What can hang from each mark
q56: q571
q465: q895
q784: q56
q675: q661 q969
q895: q760
q969: q675 q820
q571: q675 q895
q661: q633
q760: q633
q820: q465 q969

Every row comes from one small tree of marks. The marks that hang from a mark follow it in brackets, in the order of their numbers. Every link used is in the known rows. Which tree was each row made from?
Known rows
q895[q760]: [-30  13 -25  21  -9   4 -31 -10 -35  16  22 -32  12  26 -17  27 -13   2]
q820[q465 q969]: [ -1 -13  26 -31  41 -42  30   9  23 -13  17 -19  -6 -17 -32   8 -16 -19]
q56[q571[q675[q661]]]: [  9  -5 -48  42  -1  -9   8 -26   9  23   5  21  -1  26  10   3  -1  33]
q784[q56[q571[q675[q969[q820]] q895]]]: [ 13 -15 -46  15 -23  12  -2  -1 -27  22  18   0 -12  14 -31  15  -5  22]
q969[q675[q661] q820[q465[q895]]]: [ -5  27  13 -37  -4 -17  -9  -1  28 -13 -23   0  26  12  16 -55 -31  11]
q820[q465[q895[q760[q633]]] q969[q675[q661]]]: [ 14   6  72 -59  22   0  28   5  23 -20 -17  -1  11   5 -19 -10   1 -32]
q969[q675[q661]]: [-23   4  -9  14   0  29   3 -40 -49  10 -10 -17  22  32   5 -12 -21  12]
q56[q571[q675]]: [ 20  -9 -52  48 -11 -32   4 -31   4  25  -1   9 -13  43   5   9  -4  22]
q56[q571[q675 q895]]: [ 42  -9 -43  54 -18 -13   5 -39 -13  11 -17   5 -30  31 -20  18  10   6]
q895[q760[q633]]: [-32  18   6  22  -8   0 -26  -8 -18  10  17 -33 -17  36  -5   7  10 -24]
q820[q465[q895[q760[q633]]]]: [  1   0  25  -1  51 -42  17   9  18  -8  -3 -22 -23 -10 -15  15  18  -1]
q675[q661[q633] q969[q820]]: [-43 -10   0   3  19  33  -1  44  25  -6  36  30  25 -73  57  -9  13  21]
q56[q571[q675 q895[q760]]]: [ 39   7 -39  41 -37  -5 -10 -33 -16  13 -10   6 -18  39 -24  24   6   0]
q675[q661[q633] q969]: [-44 -25   4  21  42  47  22  27  -8   0  38  25  19 -75  46  22  29  23]
q56[q571[q675[q661[q633] q969] q895[q760]]]: [ 29   4 -21  27 -31  24   0 -10  -5   9   5  35  -2  -5   4  28  23   6]
q465[q895]: [  4 -40 -19  61  57  -1  11 -14 -20   2 -27 -28 -18   5  -9  21  21  18]
q784[q56[q571[q895]]]: [  7 -17 -40  47  -6  19   1  -7 -39  22  24 -15  -8  12 -43  25  -2  33]
q820[q465[q895[q760]] q969[q675[q661[q633]]]]: [ 20  -8  76 -56  14  -4  23  18  21 -16 -18   5  19  -4 -11   2  -2 -23]
q820[q969[q675]]: [ -1 -15  12  -3 -10   9   7 -28 -30   0 -11 -27   9  43 -18  -4 -26 -31]
q784[q56]: [-30 -33 -34  28  20  11  -3   1 -55  28  27 -38 -10  14 -36  24 -12  29]

Which tree is each row?
[-29 -10  19 -16  38  14  14  55  47 -14  28  36  22 -89  54  -8  21  23]  q675[q661[q633] q969[q820[q465[q895]]]]
[-32   1  22 -24  25  20   3  58  45 -13  32  37  30 -84  52  -4  19  19]  q675[q661[q633] q969[q820[q465[q895[q760]]]]]
[-17  37   6 -43 -19 -22 -14  -3  23  -7  -5  -4  28  15  14 -58 -45   8]  q969[q675[q661] q820[q465]]
[  4   9  40 -32 -12 -25 -14  21  37 -11 -29   7  16   8  34 -51 -19   5]  q969[q675[q661[q633]] q820[q465[q895]]]
[ 26  19 -39  61 -27   8 -11 -27 -10   4  11   0   2  15 -23  24   4  12]  q56[q571[q895[q760]]]
[  1  20  43 -41 -27 -21 -24  24  35  -9 -25   7  25  12  31 -47 -22   2]  q969[q675[q661[q633]] q820[q465[q895[q760]]]]
[-44  27  -2 -32  38  30  12  30  42 -18  38  25  29 -72  31 -19  14  15]  q675[q661 q969[q820[q465[q895[q760[q633]]]]]]
[ 34  -2 -16  38 -34  11 -10 -14  -5  12  -9  25 -12  17  -6  21  17   7]  q56[q571[q675[q661[q633]] q895[q760]]]
[ -2  32  -2 -35 -32 -54 -19 -10  16  -4 -13 -24  11  39   9 -49 -49  -7]  q969[q675 q820[q465]]
[ 16 -25  12 -20   3  12   8  13 -13 -12 -19  17 -41 -42  -2  11  27 -22]  q571[q675[q661[q633] q969[q820[q465]]] q895]
[  8 -18  10 -10 -14  48  -5   2 -52   0 -13  13 -26 -24 -12  42  34 -28]  q571[q675[q661[q633] q969] q895[q760]]
[ 15  -3  -2  -7 -18  23  -1 -23 -55  -3 -19 -15 -54  12 -29  33  34 -55]  q571[q675[q969] q895[q760[q633]]]
[  8  35  24 -38 -30 -45 -22  -3  28 -10 -29 -20   2  46  13 -51 -26 -20]  q969[q675 q820[q465[q895[q760[q633]]]]]
[ -6 -24  34  -5  -7  25   7  -9 -19   0  -9  -8  15  23  -1  -8 -14 -23]  q820[q969[q675[q661[q633]]]]
[ -6  14  -9 -12  12 -52 -22  23  45  -8   0 -18  -1  -4  -1 -23 -18   8]  q969[q820[q465[q895[q760]]]]
[ 28  12 -20  36 -27  15  -5 -27  -2   8  -7  19 -20  27 -13   9  21  -2]  q56[q571[q675[q661] q895[q760[q633]]]]
[ 29 -15  49 -40  31 -28  37  -5  12 -18 -27 -15   1  10 -25   1 -10 -25]  q820[q465[q895] q969[q675]]
[-29  15 -35 -17  22 -22  10  15  21 -10  37  -5  13 -46  17  -2 -11   8]  q675[q969[q820[q465]]]
[  8  -8   8 -22 -31  38 -21  14 -29  -4 -14  17 -22 -22  -5  19  24 -31]  q571[q675[q661[q633] q969[q820]] q895[q760]]
